Each row was made from one small tree. The marks that hang from a mark follow it in brackets, in alphabetical order. Every link used is in the known rows. Write each row's tree.
Known rows
F[J[T Z] W[Y]]: [-12   5  -9 -22 -15  -7  -1 -20  -3 -20  -3 -11  -8  12  10 -11   1  -1
  -6   7   9  16  -1   3 -16  -5  14  19   7   3   6  -2  -9  23  15  -1
  -4  -9  -1]
X[C[A[E[T]]] Q]: [  4  -8  -2  -4   0 -15  -5   8  -5  -3  13  36  25 -19  -4  23  14  -1
  -4  -8  18  -7   4   4   2 -25 -11 -23  13   1 -11  11  31  -6 -33  16
 -14  16  -2]
R[E]: [  2   2   6   1   5  12   1  -1   0  15   4  11  -8   2  -4  21   0  -2
  -1 -10  -1  -3   0  -2   3   3  -3   1  -2  -2  10  -4  -2   6 -14 -11
  24   0   4]
X[C Q]: [  4  -5   3  -2  -3  -4  -3   4  -4  10  11  15  -6  -2 -15   8  16  -7
  -8  -9  -5  -7  -1   8   8  -5  -5  -8   5   0 -12   3  17  -1 -31  -2
  -2   5  -2]
A[E[T]]: [  1  -1   2  -5   8   6   0   9  -3  -5   7  11  27   5   1  13  -2   4
   7 -14  21  -9   6  -5   1  -8  -8 -11   8  -1 -10   8  13  -6 -12  14
  -6   7  -4]
A[C E[T]]: [  0  -2   3  -1  10  17  11   9  -1 -15   8  16  32   5   2  17   0   7
   2 -15  23 -14  11  -5   0  -7  -2 -12   8  -1  -4 -17  18  -8 -10  -2
 -13   6  -4]
J[G[H]]: [ -9  -2   6  -1   9  11   2  -7  -2   2   6 -13  -3  -1  -7   0  11  -4
   0  -3  -7 -12   1  -1   9   5  -7  -2  -9 -22   2   0  -4   0 -18  -7
   1   0   1]
F[J[G T] W[Y[H]]]: [ -7   4 -16 -17 -11  -7   0  -8   2 -27  -6 -36   3  13  21 -11  -4   7
   1  22   1  12   3   5   4  -9   8  20  -1 -33   7  -5  -7  25  11   1
  -6 -10  -3]
Z[H[G] W[Y]]: [  7   8 -10 -15 -20  11  -7 -33  -4  18  -6   3  -2  -7   9 -17   6  -7
   9 -13 -12  13  -2  -7  11   3  -1  -2 -17  15  -6  -2   2  -7   0  -5
  -3 -10  -3]
W[Y[H]]: [  4   9  -8 -11 -15   9   6 -11   1  13  -3  12  -8   2  16  -3  -6   0
  -1 -15 -16   4   5  -2   7   5  -3   1   0 -35  -6  -4   3  -4 -14  -4
  -2 -12   2]
S[Q[V[C]]]: [  3  10   1   2   2  14  10  15   9   1  31  19  -5   8   1   1 -29   1
   0  15 -16 -13  -5   3   8   3   9  -9   2 -10  -3  14   1  -3  -5   3
  -5  -8   5]
J[G[H[Y]] T Z[W]]: [-25  -2   5 -10  13   9  -9   7  -4  -6   7 -45  -3   7  -9  -4  16  -2
  -5   5  -2   9  -2   2 -10   2  -8  15   3  -4  18   7 -17 -13  25  -3
  -4  -2  -4]
Q[V]: [  6 -11  -3   1   2  12   3   7   8   0   2  12  -8   5   1   0  -8   0
   2  16  -3  -9   1   2   5  10   0  -1  -2  -3 -10  -1   1   1 -11   4
   1  -3   3]
V[C[A]]: [  3   5   5   1  -4   0   9  14  -3   8   0  40  -7 -18 -12   6 -20  -1
  -9 -14  -3  -9   1  -2   4   1   6  -6  -5  -7  -5 -10  -3   1 -19  -3
  -4   7   6]
R[E J[F[W] G]]: [ -1   3   6  27   8 -20  -5  -5   6  -8  -4 -20 -10   1   1  15   3  -6
   5  37   3   9  -1   2 -12   4 -16  -3  -6  -2  16  -7 -10  21   7  -5
  20   4  -1]
X[Q[V]]: [  7 -20  -4   1   1   5   0   5   7  -2  10  12  -7   4  -2   0 -11  -4
   3  23  -4  -7   1   7  19  -1  -1  -6   8  -2 -12  -4   8   1 -14   5
  -2   0   0]
X[C[A] Q[V]]: [  7 -20  -7   1  -7  -8  -2   6   6   2   9  37 -10 -19  -4   9   6  -6
  -9  22  -5  -8   0   9   6  -8  -3 -13   3  -1 -12   2  17   2 -31   6
  -7   6   4]
R[E[T]]: [  3   1   4   1   5   8   0   2  -4  15   1  10   5   6   2  20  -3   0
   3  -9  18  -9   5  -6   1 -11  -9 -10   9  -2   9   0  14   5 -14 -11
  25   5   6]
Z[J W]: [ 14   1   3  -4   1   8  -8   6  -2   9  -5  10  -1   0  -7 -10  10   3
   2  -1   3  -4   0  -2   4   7   7   0   7  11  -8   4   4  -8  56  -1
   4   2   1]
C[A]: [  2   2   5  -1  -4   4   3   7  -3   8   1  35  -8 -21  -9   3  -1  -4
  -8 -12  -2  -7  -2  -3   2  -1  -1  -3  -2  -5  -8  -4  -2   2 -15  -2
  -2   8   3]
Z[H[G Y] J[F]]: [ -3  -4   2  14   2   5   7   7  -2  16 -17  -5  -1 -11  -3  -9   3  11
   9 -31 -15  10  -5  -6  -4   7   4  -6 -15  26  -4  -2  -5 -20 -21   2
  -5   1   0]
F[J[T] W]: [ -2  -3  -2 -10   4  -6  -3   8  -3 -23  -2  -6   6  11  -3 -11   0   5
  -2  10   9  -2  -2   4   2  -6  12  20   5  -1  -4  -6  -5  24  14   3
   1   2   0]
D[V[C[A]]]: [  2  11   1   2  -5  -6   8  18 -14  11   2  42  -7 -10   4   0 -22   3
 -12 -22  -4 -10   3  -2  -3  15   8  -4  -8  -4  -8  -9   3   4 -17  -2
  -1   3   7]
U[P[T]]: [ -3  -7   8   0   4   6   9   6  -1  21   0  -8  17   8  -1   1  -7   0
  -1 -13  -5  -9   4  -2   5   7   1  -5  14   1 -14  -4   1  -1 -16   6
   1   2  -4]
Z[J[F G[H]] W[Y]]: [ -2  10   1   6  -7  11  -7 -33  -1   2 -10 -20  -3  -3  10  -8  23  -2
   6   5 -10  12   1   1  -6  -2   3  -5  -3  -1  13   9  -2 -12  50  -5
  -3 -13  -2]
P[T]: [ -5   0   5  -2   2  10   4   7   2   7  -2  -7  16   9  -2   1  -2  -1
  -1 -13  -5  -6   0  -3   4   6   0  -5  10  -1  -7  -4   3   1 -12   6
   3   2  -3]
F[J[G] W]: [ -3  -2  -2  -7   7  -6  -5   8   1 -17  -5 -13  -2   2  -3  -8   2   4
   2  22  12  -1   0   3   5  -1  12  -2  -9  -2  -4  -9  -4  29  14   3
  -1   4   0]
S[Q[V[C[A]]]]: [  3  10   0   2  -2   5  10  17   9   0  29  43  -8 -14   0   2 -29  -1
  -5  15 -15 -12  -7   2   6  -3   9 -14   2 -12  -3  13  -2  -1  -8   4
 -11  -2   8]
R[J[F G Z[H W]]]: [  1   4   3  25   6 -23  -4  -7   4   1 -14 -30  -9   1  -1 -12   7  -8
   0   9  -2   1  -1  -2 -22   7 -12  -7  -8   7   8   4 -11 -11   5  -2
  -2   7  -6]
Q[V[C]]: [  5 -10  -3   3   2  10   9  14   9   0   1  15  -6   8  -2   3 -28   2
   0  17  -3 -10   4   1   6  12   7  -4  -4  -4  -8  -7   1   1 -14   4
   0  -3   5]
E[T]: [  1   1   4  -2   1   7   1   8  -8   8  -3  12   7   5  -2   0  -4   0
   0 -13  17 -13   5  -6   3  -8  -5 -11   9  -3 -11   3  14  -2 -12  -1
   3   7   2]
Z[J[G[H]] W]: [  5  -4   3  -4  11  10  -9  -7   0   3  -1 -17   3   0  -6  -9  22   1
   4   8  -2  -9   2  -1   9   5   2  -4  -1  -7   3   6   2  -8  51  -3
   3   1   1]
Z[H[G Y] J[F] W]: [  2  -1   2  12   3   6  -7   8  -2  15 -20  -6   2 -11  -3 -15  11  10
  11 -17 -14  11  -4  -6  -3   5   5  -8 -13  33  -3   1  -4 -24  23   1
  -5   1  -2]
R[E[T] J[G]]: [  0  -5   3  11   7 -31   1  -4   0   6   4 -19   2   7   1  21  -5  -2
   6   7  26  -5   4  -5  -2  -4 -21  -9   8  -4  10  -1  13  12 -17  -7
  22   7   1]
C[A[E]]: [  2   2   4  -5   4   0   2   7   1  -4   8  35  13 -22  -5  16   2  -1
  -1 -13   3  -3  -2  -2   2   0  -2  -4  -4  -3  -8   1  -4  -5 -15  13
 -11   7  -1]
C[A[E[T]]]: [  1   0   1  -5   3  -2   0  10  -3  -5   4  33  26 -17   1  15  -3   2
   2 -13  22  -9   3  -6  -1 -15  -8 -14   7  -3  -9   6  11  -5 -15  15
 -10  13   0]
J[F[W] G T]: [-14   8   5  20   4  15  -5   8   0 -28  -5 -39   2   8  -8  -2   5  -4
   1  28   1   6  -3   4 -12 -10  -3  17  -3  -2  11   2 -22  10  12  -1
  -4   3  -6]
J[F T]: [ -9   9  11  22   0  12   5   6  -5  -9  -4 -13   0   7 -10   3   0  -1
  -3 -16  -7  -1  -3   1 -10  -6  -2  20   3  -2   5   5 -15  -9 -12  -3
  -1   1  -3]
G[H]: [ -1  -1   6  -4   7  11   4  -8  -4  11   4  15  -2   0  -5  -2  10  -4
  -2 -18 -13 -15   1  -2   9   7  -7  -2  -3 -21  -3  -2   3  -3 -17  -5
   5  -1   3]

Write each row's tree
[ -7   0   1  16   8   5   6  15   4 -11 -12 -51   7   3  -4  -9   2   9
   2 -11  -1  12  -7   0  -8  -5   4  18  -7  23  12   5 -14 -14 -16  -1
  -6   0  -4] | Z[H[Y] J[F G T]]
[ 15  11 -10 -17 -16  14  -8 -26   1  15  -9   9  -3  -1  14 -18   6 -10
   2  -5  -6  10   1  -3  10   2   1  -1  -9  13  -5  -1   7  -2   3  -5
  -1 -10  -2] | Z[H W[Y]]
[  3  14   0   7 -18   9  -6 -21  -4  -6 -10 -16   0   7   6  -8  10   1
   3  -4  -2  19  -1   0 -12  -7   7  20  11  18  10  11  -7 -14  56  -3
  -4 -11  -4] | Z[J[F T] W[Y]]
[  1  10   0  -1   3  -9   8  19 -10  -2   9  41  12 -10   8  14 -20   7
  -5 -22   0  -5   4  -1  -5  16   7  -5 -10  -2  -7  -4   2  -2 -18  14
 -10   3   2] | D[V[C[A[E]]]]
[  1  14  -7   5 -14  17  -1  -9   2  -2 -15  12  -6   1  21  -8  -1  -2
   0  13 -20  11   4   2  -5  -1  -4  -4  -2 -32   1  -5  -3   5   9  -2
  -5 -11   0] | J[F[W[Y[H]]]]
[  6 -21  -8   2   1  -8   6  15  12 -14  16  37  12 -15  -1  17 -28   1
   2  23   0  -6   3   6  17  -3   5 -14   3  -2  -7  -7   5  -3 -20  21
 -15   3   0] | X[Q[V[C[A[E]]]]]
[  3  -2   6   8   1 -29   5  -8   0   3  10 -11  -3  11  -4  19  -4  -4
   0  -5   3   0  -2   0   0   5 -17  25  10  -4  12  -2  -4   8 -18  -9
  24  -1   0] | R[E J[T]]
[ -4   5 -10 -19 -10  -6  -4 -19   1 -16  -5 -14  -7  -1  10 -10   1   0
   3  22  10  18   0   3   5  -2  14  -1  -9   3  -2  -8  -1  33  13   0
  -5  -8  -1] | F[J[G] W[Y]]
[-19  -1   5 -10  15  10  -9   7  -3   6   3 -24 -10  -2  -7  -4  18  -2
  -4   5  -5   7   0   2  -8  10  -8  -8  -4  -4  10   2 -10 -13  24  -2
  -4   0  -1] | J[G[H[Y]] Z[W]]
[ 10  15   2   5 -16   9  -7 -22  -2   6 -15   6  -6  -2   9  -8  10  -1
   5  -4  -5  17   0  -2 -10   0   8  -3   4  18   0   7   1 -12  57  -2
  -3 -10  -2] | Z[J[F] W[Y]]
[  3   7  -3   0   5   2   9  18  12 -13  37  41  12 -15   4  15 -26   3
   2  15 -12  -7  -6   3   5  -3   7 -13  -1  -9  -2  18  -2  -6  -8  20
 -20  -4   4] | S[Q[V[C[A[E]]]]]
[ -1  -4   5   6   4 -31   4  -8  -2  17   2   5  -5   9   2  20  -5  -4
  -1  -7  22  -7   6  -6 -18   0 -20 -11  17  -5  10   1  12   4 -14  -7
  23   7   4] | R[E[T] J[Z]]
[ 15  -3  -4 -12   7   7  -7  14   2  15 -10   3   4  -3  -1 -20   8   5
   2  -7  -2   5  -3  -2  10   8   6  -2  -3  31  -8  -1   7 -13  26   2
   1   0   0] | Z[H[Y] J W]
[  8 -18  -6   2  -1  -2  -2   5   6   1   9  13  -9   2  -5   7   8  -4
  -4  22  -5  -7   2  10   7  -1  -4 -10   4   0 -13   4  20   0 -28   6
  -3   1   0] | X[C Q[V]]
[-19  -3   3  -2   4 -11   5   5  -3 -20   2 -44  -6  11 -10   2  -1   4
  -5 -11  15  -1  -3   2 -15  -4  13  19   2  -5  10   4 -18   7  -6  -2
  -3   4  -2] | F[J[G T Z]]
[ -8  17  -2   5 -17  16  -3 -20  -2 -17  -8 -11  -2   7   8  -7   2  -7
  -1  15  -6  19  -2   2 -11  -9  -2  19   2   4   7   1 -12  10  10  -2
  -4 -11  -5] | J[F[W[Y]] T]
[ 15   9  -4 -15 -16   8  -8 -21  -1  11  -5   9  -6  -1   8 -11   9   0
   3  -1   2  15   1  -1   3   5   9   1   6  16  -5   5   8  -5  55  -2
   0 -10   0] | Z[J W[Y]]
[-11  -3   3  -1   5 -12   4   7  -3 -21   3 -38   2  10  -8   0  -3   7
  -1  -7  12  -2  -3   3   2  -6  12  22  -1  -4   4   0 -11  12  -9  -2
  -2   2  -2] | F[J[G T]]
[ -5  -2   6  10   6 -29   3  -6   1  -6  11 -42  -4  11  -5  20  -2  -3
   1   8   9   4  -2   1  -2   3 -17  25   3  -4  19   0 -10  11 -16  -9
  21   0  -2] | R[E J[G T]]
[  6  13  -3   4 -16  13  -3 -20   1  -4 -15  10  -6  -1  11 -10   7   1
   3  14  -4  18   0   0 -11  -1   8  -3   1  12   0  -1  -1   8  35   0
  -4  -9   0] | Z[J[F[W[Y]]]]
[-18  -9   5  -1  16 -30   4  -8   3  14  11 -25 -18   1  -1  19   8  -3
  -2   1  -4   8   0   1 -12  17 -21  -4  -2 -10  22  -5  -6   1 -24  -8
  19  -2   2] | R[E J[G[H[Y]] Z]]
[  7  -7  -5 -10   2   4  -7   8  -3  19 -10  -2   3  -9  -3 -18   9   9
  10 -14  -7  10  -6  -6  10   9   4  -4 -11  30 -10  -2   2 -17  22   2
  -3   2   0] | Z[H[G Y] J W]
[  8   1  -2 -12   9  11  -8  15   0  15  -8   5   2  -3  -1 -16   4  -1
   1  -7  -6   7  -2  -1  12   5  -2  -3  -8  21  -8  -5   2  -9   2   0
   0   1  -2] | Z[H[Y] W]
[  8   0  -2  -4  -2  11  -9  -6  -3  15  -7   4   2  -5  -4 -15   7  -2
   8 -12 -11  -4  -3  -7  12   4  -2  -4 -16  10  -9  -1  -2 -11   0  -4
   1   3  -3] | Z[H[G] W]
[ -5   5 -10 -17 -10  -9  -4 -10   1  -2 -10 -23 -13   4  19  -8   2   6
  -2   1  -1  11   5   2 -10   1  11  -4   0 -28   7   0  -5   2  35  -3
  -6  -8  -1] | F[J[G Z[W[Y[H]]]]]
[ -4  -6  -3  -5   7 -10   5  -2   2  -4  -9 -24  -6   2  -2 -11   0   3
  -3 -15   7  -6  -1   0  -8   1  15  -5 -15   1   3  -3  -7   8 -32  -3
  -1   5   0] | F[J[G Z[H]]]
[  6 -19  -3   4   0   1   7  13   7  -2  11  16  -6   7  -7   2 -30   1
   1  22  -4 -11   4   5  21   3   6  -9   6  -3  -8 -10   8   0 -17   4
  -3  -2   2] | X[Q[V[C]]]
[  0  -6  -4   7   8 -29   3 -12   3  12  -3 -27  -1   8   8  11  -4  -6
   2   1  24  -7   5  -6 -13  -4 -20 -11   1   1  16   1  10   7 -40 -10
  21   9   2] | R[E[T] J[G Z[H]]]
[ -7  -6  -4  -7  -2 -11  -5  -8  -5  -4  -9 -23   3   6  -4 -17   6   4
   2 -22   0  -2  -4  -4  -8  -3  11  16  -5  10   4   1 -12  -4   8  -2
  -3   4  -2] | F[J[T Z[H[G] W]]]
[ 12  -3  -3  -3   1   6   7   0   1   0  -5 -13  12   9  -4 -14   2   3
   0 -18  -1  -9  -3  -3   5  -2   6  22   1  10  -1   4  -2  -7 -13  -4
   3   1   1] | Z[H J[T]]
[ -2   3  12  29   2 -27   6  -8  -1  -2   1 -15  -5  10  -2  21  -3  -3
   0  -7  -3   2  -3   1 -14   1 -17  22   9  -2  19   0 -10   1 -17  -9
  22  -1  -1] | R[E J[F T]]
[ -6  -8  -2 -10  14  -5  -4  -6   0 -15  -3 -10   3   2   0 -11  12   2
   1  20   1  -9   0   4   9   0   8  -5 -10 -20   0  -9  -1  26   8   1
   2   1   2] | F[J[G[H]] W]
[ -8  -1   9  12  15   8  -8   7  -1   2  -8 -24  -1  -6  -4  -7  21   7
   4   4  -9   8  -1   1  -5   4  -1  -7  -3   7  10   5  -4 -18  48   1
  -4  -1   0] | Z[J[F G[H[Y]]] W]
[  5 -10  -3   4  -3   3   9  16   7   0   0  39  -8 -14  -2   3 -27   0
  -5  17  -3 -11   3   1   4   5   6  -8  -4  -5  -7  -9  -2   3 -17   4
  -4   3   8] | Q[V[C[A]]]
[  8   8  -4 -15 -18   7  -8 -20  -4  -1  -1 -13   2   9   5 -10   7   0
   1  -2   5  16  -1   0   0  -2   8  23  13  15   3  10   1  -5  55  -4
  -1 -11  -2] | Z[J[T] W[Y]]
[ -7   8   5  17   1  16  -3   7  -3 -19  -7 -10   2   9  -6  -5   4  -3
  -2  15  -4   1  -2   3 -11  -9  -3  17   4  -1   5   1 -16   7  12   0
  -1   2  -4] | J[F[W] T]
[  5  -5   2  -1  -7 -10  -2   5  -4   8   9  38  -8 -22 -13  11  16  -8
 -13  -9  -4  -7  -2   7   6 -11  -6 -12   4  -2 -11   2  16   1 -33  -2
  -6  11   2] | X[C[A] Q]
